Each row was made from one walk, in order. Every step used is in the known rows, and no mark comes twice. Write each row's walk.
Known rows
peteg > buzi > gevuba: [-1.408 -0.855  0.533  0.478 -0.242  1.117  0.193  0.234 -1.556 -1.762
 -1.008  1.816  0.905 -1.284 -0.096 -3.564 -0.506  1.464  1.955  1.268
  0.344  1.137  0.396  0.434  0.890  1.088  2.787  0.885]
gezar > libi: [-0.104  0.249  2.033  1.412 -0.066 -0.579 -1.138 -1.692  0.494 -1.460
  0.389 -1.164 -0.748 -0.706 -0.895 -1.502 -0.884  0.661 -0.140  0.667
  0.582  0.315 -0.856  0.419  0.358  1.044 -0.028  1.738]
tuvimu > gevuba > gezar: [-0.421  1.790 -0.487  0.409 -1.219 -0.774  0.755  2.264  2.866 -0.228
  0.492 -1.275 -0.826  1.642 -1.353 -0.988 -1.450  0.769 -1.827  0.774
  1.399  1.158  2.825  0.013  0.568 -1.900  0.416 -0.146]
sugup > libi > pesun > peteg > buzi > gevuba: [-1.049 -1.409  0.487 -0.996 -0.174 -0.751 -0.085 -1.319 -4.553 -1.389
 -3.637  5.037  2.303 -0.093 -2.017 -1.066 -1.369  4.343  1.214  0.892
  1.469  0.527  2.298 -1.946  1.107  2.451  1.802  0.986]
peteg > buzi > gevuba > sugup > libi > pesun: [-0.984 -0.131  1.625 -0.862 -0.423  3.165 -0.865  0.594 -4.365 -3.960
 -1.589  1.624  1.425  0.831 -1.707 -1.192 -0.175  3.233  1.467  0.515
  1.577  1.817  1.413 -3.177  2.100 -1.079  3.379  0.920]
gezar > libi > pesun: [ 0.451  1.044  1.584  1.069  0.240 -0.553 -1.411 -0.653 -3.009 -2.186
 -0.668 -0.455 -1.448 -0.378 -0.142  0.629 -1.458  1.107  0.500  1.516
  0.585  0.773 -0.234 -1.560  0.883 -1.215  0.654  1.968]
gezar > libi > buzi: [-0.503  0.087  3.456  0.714  0.651  0.880 -2.073 -2.283 -1.204 -1.535
  0.993 -2.524 -0.055 -0.070 -0.307 -1.258 -0.067  2.922  0.611  1.998
  1.795  0.410 -0.339  1.237  1.490 -0.427  0.610  3.049]
gezar > peteg > buzi > gevuba: [-0.505  0.716  1.734  0.280  0.966  0.622  0.650 -0.419 -2.499 -3.261
 -1.591  2.062  0.237 -1.399 -0.573 -3.381 -1.737  2.695  2.554  0.363
 -0.699  2.241  1.791  1.786  2.204  1.963  2.393  1.503]
tuvimu > gevuba > sugup > libi > pesun: [ 1.006  1.113  1.068 -1.156 -0.693  1.354  0.556  1.488 -1.609 -1.434
 -0.544  0.993 -0.519  2.987 -2.859  2.403 -0.016  3.592 -1.761  0.785
  1.951  1.799  3.029 -4.096  1.887 -3.188  0.734 -0.579]
sugup > peteg: [-0.002  1.077 -1.113  0.718 -0.064  0.563  0.662 -0.632 -0.531 -1.687
 -2.107  1.610  1.594 -0.177  0.166  0.669  0.259  1.875 -2.513 -0.424
 -0.828  0.066  0.926 -0.476  0.470  1.833 -0.781  0.372]
sugup > peteg > buzi: [-0.980  1.103 -0.279  0.646 -1.390  0.632 -0.616 -1.392 -1.400 -2.524
 -3.392  1.730  2.160 -0.905  0.731 -0.785  1.034  2.653 -1.151 -0.414
 -0.515  0.319 -0.063 -0.853  1.165  2.393  0.624  0.107]
gevuba > gezar: [-0.961  1.272 -0.633  0.249 -0.366 -0.090 -0.846  0.925  1.524 -0.947
  0.212 -2.467  0.215  0.790 -0.357 -1.235 -1.053 -1.012 -0.423 -0.810
  0.798  0.126  0.822  0.735 -0.039 -1.066  0.315  0.483]
libi > pesun > peteg > buzi > gevuba > gezar: [-0.909  0.417 -0.981  0.200 -0.461 -0.383 -0.950  2.147 -2.536 -1.938
 -3.321  1.581  1.705 -0.288 -0.263 -2.656 -2.313  2.259  2.553  1.306
  1.093  0.799  3.151 -0.489  2.002  0.035  2.585  1.412]
pesun > peteg: [ 0.881 -1.000 -0.209 -0.146  0.313 -1.236  0.194 -0.265  0.793  1.561
 -1.571  1.741  1.009 -0.184 -0.884 -0.220 -0.181  1.008  0.521  0.534
  0.232 -0.671  1.533  0.196  0.526  2.492 -1.329 -0.333]
buzi > gevuba > sugup > libi: [-0.634 -0.904  1.237 -0.589  0.668  3.188  0.517  0.126 -0.424 -2.501
  0.874  0.684  1.211  0.743 -3.112 -2.084 -0.414  1.833 -0.648 -0.300
  1.273  1.184  1.813 -0.866  0.889  0.547  1.103  1.251]
gevuba > sugup > peteg > buzi: [-0.171  1.434  0.687  0.600 -1.098  3.024 -1.424  0.337 -0.466 -3.601
 -2.541  0.088  2.198 -0.231  0.209 -1.340  2.313  2.535 -0.420 -0.196
 -0.422  1.068  0.663 -2.160  2.968  1.172  0.852 -0.482]
buzi > gevuba > sugup: [ 0.255 -0.653  0.423  0.304  1.107  3.693  0.596  2.535 -0.060 -2.038
  0.752 -0.188  0.474 -0.302 -0.721 -2.582 -0.125  0.331  1.632  0.940
  0.454  1.499  2.168 -0.412  1.861 -0.699  1.660  1.138]
buzi > gevuba > pesun > peteg: [-0.499 -1.105 -1.279  0.267  1.407  0.797  2.253  1.241  0.850  0.082
 -2.091  3.512  1.972  0.249 -0.536 -1.078 -2.442 -0.836  0.898  1.727
  0.513  0.797  2.613  1.141 -0.382  0.582 -0.031 -0.336]
buzi > gevuba > gezar > libi > pesun > peteg: [-0.195  0.745  0.477  1.299  1.038 -0.966 -0.917  1.097 -1.695 -2.498
 -1.614  0.464  0.317 -0.423 -1.788 -2.886 -4.038  2.153  1.277  2.057
  1.382  1.058  3.495  0.325  1.587  0.213  1.255  3.264]

Which walk is each row?
[ 0.821 -1.121  0.266 -1.229  1.319  2.108  0.350  1.006 -3.075 -1.684
 -1.741  2.997  1.835  1.186 -2.921 -0.084 -1.183  3.491  0.707  0.892
  1.730  0.739  3.723 -2.386  2.143  0.662  0.677  1.026]  buzi > gevuba > sugup > libi > pesun > peteg
[-0.740 -0.488 -0.284 -0.012 -0.696 -0.416 -0.217 -0.315  0.712  0.410
 -3.511  1.978  2.420  0.223  0.208 -0.452 -0.296 -0.946  1.231  0.992
  0.556  0.258  0.239 -0.307  0.064  0.773 -0.239 -2.481]  gevuba > pesun > peteg > buzi
[-2.453  0.572 -0.024  0.651 -0.887  1.018 -0.612  1.106  0.002 -2.617
 -0.619 -0.631  1.309 -0.672 -0.394 -4.743 -1.716  0.563  1.526  0.269
  0.927  1.301  1.113  1.283  0.727  0.113  3.156  1.243]  peteg > buzi > gevuba > gezar
[-0.097  2.995  0.473  0.042  1.083 -0.506 -0.341  0.378  0.439 -2.269
 -0.451 -1.945 -0.674  0.771 -0.761 -1.046 -2.126  0.464 -0.013 -1.337
 -0.124  1.369  2.210  1.664  1.431 -0.125  0.181  0.808]  gevuba > gezar > peteg
[-0.131  0.610  0.524  0.327  1.695  5.914  0.104  1.070 -2.418 -4.179
 -0.641  0.200  2.691  0.276 -0.098 -1.916  0.438  4.594  0.231  1.892
  0.984  1.647  3.665  0.211  3.821 -0.463  1.703  2.676]  libi > buzi > gevuba > sugup > peteg
[-0.936 -0.669  3.137  1.006  1.474  1.989 -0.545 -1.368 -2.195 -2.672
  1.326 -0.942  0.263 -0.840 -0.811 -3.404 -1.530  3.691  1.215  2.977
  1.970  1.492  1.315  2.060  1.754 -0.257  2.127  4.636]  gezar > libi > buzi > gevuba
[ 0.658  0.557  0.948 -1.390 -0.088  2.101 -0.975  0.465 -2.670 -2.038
 -0.454 -0.187  0.382  1.954 -1.751  2.068  0.544  1.807 -0.534 -0.321
  1.140  0.750  0.728 -3.620  1.515 -1.982  0.429  0.055]  gevuba > sugup > libi > pesun
[-0.534 -1.565  0.088  0.279 -0.124 -0.245  0.259  0.027 -0.982 -0.532
 -2.488  3.512  2.054 -1.391 -0.765 -3.776 -0.381  2.423  2.365  1.614
  0.436  0.308  1.913  0.533  1.203  3.549  1.544  0.804]  pesun > peteg > buzi > gevuba
[-1.362 -0.174 -1.215  0.370  1.042  1.820  2.159  1.398  0.085 -1.473
 -0.704  1.664  0.852  0.325  0.447 -1.166 -2.289 -1.924  0.310  1.011
  0.106  1.581  1.261  0.898 -0.908 -1.774  1.381 -0.044]  buzi > gevuba > pesun
[-0.465  2.338  0.172  0.373  2.011  0.524  0.790  1.112 -0.457 -3.387
 -0.416 -0.287 -0.432  0.056 -1.223 -3.063 -3.815  1.189  0.957 -0.617
  0.048  2.312  3.886  3.134  1.663  0.223  1.677  2.129]  buzi > gevuba > gezar > peteg
[-0.326 -0.686  0.808 -1.356 -1.224 -1.763 -1.297 -2.181 -3.813 -0.228
 -3.852  3.368  2.112  0.753 -1.950  1.067  0.041  3.668  0.215  0.077
  1.125 -0.388  0.648 -2.882  0.872  2.301  0.202 -0.392]  sugup > libi > pesun > peteg > buzi
[ 0.328 -1.728  0.933  0.171 -0.071  2.432 -0.707  1.588  0.097 -1.627
 -1.948  1.742  2.058 -0.931 -1.188 -4.275  0.331  2.207  3.064  1.594
  0.762  1.018  2.481 -0.625  2.883  2.244  1.547  0.048]  pesun > peteg > buzi > gevuba > sugup
[-1.449  0.383 -0.437  1.102 -0.326  1.765  0.865 -0.544 -2.238 -3.590
 -3.021  3.164  2.456 -1.551  0.272 -2.998 -0.223  3.434 -0.373  0.499
 -0.450  1.258  1.480 -0.218  1.309  2.875  2.150  1.404]  sugup > peteg > buzi > gevuba
[-1.404  0.545  1.376  1.913  0.503  0.514 -0.735  0.227  0.754 -3.268
  0.834 -1.999 -0.271 -0.594 -1.662 -5.094 -3.018  0.248 -0.074  0.903
  1.415  1.490  1.342  1.743  0.500  0.370  1.766  3.437]  buzi > gevuba > gezar > libi
[ 0.451  1.628  0.650  0.673 -1.917  2.666  0.215  1.540  0.818 -3.036
 -2.788  1.313  1.299  1.020 -1.059 -1.037  1.844  4.388 -1.669  1.275
  0.316  1.915  2.784 -2.934  3.175  0.410  0.906 -1.059]  tuvimu > gevuba > sugup > peteg > buzi
[-2.614  0.272  1.384 -0.948  0.672  2.140 -0.536 -1.171 -1.494 -2.684
  1.320 -1.337  2.001  1.647 -2.482 -2.680 -2.070  3.572 -0.953  0.072
  2.968  0.962  1.951  1.999  0.715 -0.823  2.025  3.148]  sugup > libi > buzi > gevuba > gezar
[-2.398  1.858  0.971  2.563 -0.799  1.194 -1.182 -1.075 -0.386 -6.123
 -2.245 -0.279  1.948 -1.643 -1.109 -5.795 -2.105  2.981 -1.115  0.441
  0.603  1.682  1.307  0.807  1.568  2.483  2.303  3.584]  sugup > peteg > buzi > gevuba > gezar > libi
[ 1.431 -0.097 -0.860 -0.539  0.316 -1.044 -0.008  0.630 -2.541  1.045
 -2.577  2.567  0.482  0.388  0.045  1.848 -0.575  1.759  1.405  1.227
  0.199 -0.738  2.240 -1.602  0.997  0.263 -0.539 -0.318]  libi > pesun > peteg
[ 0.557 -0.576  2.615  1.178  0.262  1.699 -1.851  1.216 -2.817 -3.311
 -2.535  1.164  0.691 -1.188 -1.190 -3.568 -0.892  3.426  3.753  3.097
  1.428  1.676  2.343 -2.310  3.923  1.215  2.335  1.771]  gezar > libi > pesun > peteg > buzi > gevuba > sugup
[-1.958  2.887  0.645  2.226 -0.561  1.087 -1.552 -0.248 -3.847 -6.676
 -3.432  0.424  1.591 -1.175 -0.297 -3.668 -2.659  3.689 -0.257  0.950
  0.740  2.271  1.977 -0.904  2.202  0.229  3.234  3.691]  sugup > peteg > buzi > gevuba > gezar > libi > pesun
[ 0.522  3.466  0.359  0.113  0.326 -1.462  1.249  1.735  1.915 -1.747
 -0.275 -0.894 -1.704  1.904 -1.938 -0.979 -2.575  2.372 -1.010  0.219
  0.640  2.237  4.228  1.446  1.962 -0.987  0.309  0.219]  tuvimu > gevuba > gezar > peteg
[-0.696 -1.316 -0.194 -0.271  1.716  2.300  1.123  0.719 -0.829 -0.170
 -1.645  2.259  2.547  0.769  0.209 -1.241 -1.901  1.220  1.795  3.040
  1.716  1.172  3.173  2.250  0.977 -0.791  0.552  0.575]  libi > buzi > gevuba > pesun > peteg
[ 0.604 -0.527  0.003 -1.417  0.023 -1.578 -0.128 -1.501 -3.098  0.265
 -2.418  3.294  1.340  1.122 -2.154  2.454 -0.862  2.761 -0.684 -0.254
  1.080 -0.766  1.618 -2.423  0.288  1.511 -1.038 -0.075]  sugup > libi > pesun > peteg
[-2.376  1.764 -1.258  1.304 -0.820  1.927 -0.189  0.375 -0.579 -4.461
 -2.931  0.842  2.930 -0.809 -0.325 -4.250 -1.384  2.448 -0.919 -0.316
  0.168  1.303  1.995  0.664  1.349  1.952  2.608  1.746]  sugup > peteg > buzi > gevuba > gezar
[ 0.004 -0.656  1.975  1.167  0.288 -0.795 -1.093 -0.630 -3.911 -2.401
 -3.295  2.834  0.681 -1.863 -0.703 -3.081 -2.174  3.834  2.894  3.077
  1.187  0.938  1.737 -1.076  2.058  2.076  2.222  2.502]  gezar > libi > pesun > peteg > buzi > gevuba
[-2.107  0.913 -1.273  1.046 -0.164  2.520  1.489  0.072 -1.426 -4.131
 -4.250  3.492  2.879 -0.519  1.035 -1.833 -1.360  0.587 -0.658  0.744
 -0.523  1.823  1.439  0.287  0.357  0.489  1.824 -0.087]  sugup > peteg > buzi > gevuba > pesun
[-1.492 -0.341 -0.355  0.679 -0.465 -0.436 -0.461  1.168  0.655 -1.126
 -2.110  1.215  2.313 -0.878 -1.240 -4.956 -1.665  1.510  2.000  0.815
  1.169  0.511  2.461  1.132  1.384  2.504  1.813  1.042]  pesun > peteg > buzi > gevuba > gezar
[ 0.651 -0.480  1.581 -1.411 -1.129  0.633 -2.193 -0.530 -2.829 -1.614
 -3.404  1.780  2.084  1.274 -2.134  0.793  1.257  3.380  1.144  0.185
  1.424  0.111  1.297 -3.814  2.667  1.080  0.413 -0.976]  gevuba > sugup > libi > pesun > peteg > buzi
[ 0.203  0.182  2.666 -1.437 -0.462  3.106  0.025 -0.154 -0.135 -1.000
  1.258 -0.815  0.808  2.959 -3.044  0.517  1.182  5.371 -1.621  1.755
  3.311  1.521  3.022 -1.484  2.864 -2.114  0.605  0.486]  tuvimu > gevuba > sugup > libi > buzi
[-1.971  1.576  1.653  1.573 -0.521  0.155 -1.968  0.718 -3.102 -4.645
 -1.352 -1.121  0.013 -0.901 -0.441 -4.019 -2.973  1.889  1.806  1.758
  1.568  1.969  1.219 -0.512  1.636 -1.054  3.823  3.039]  peteg > buzi > gevuba > gezar > libi > pesun
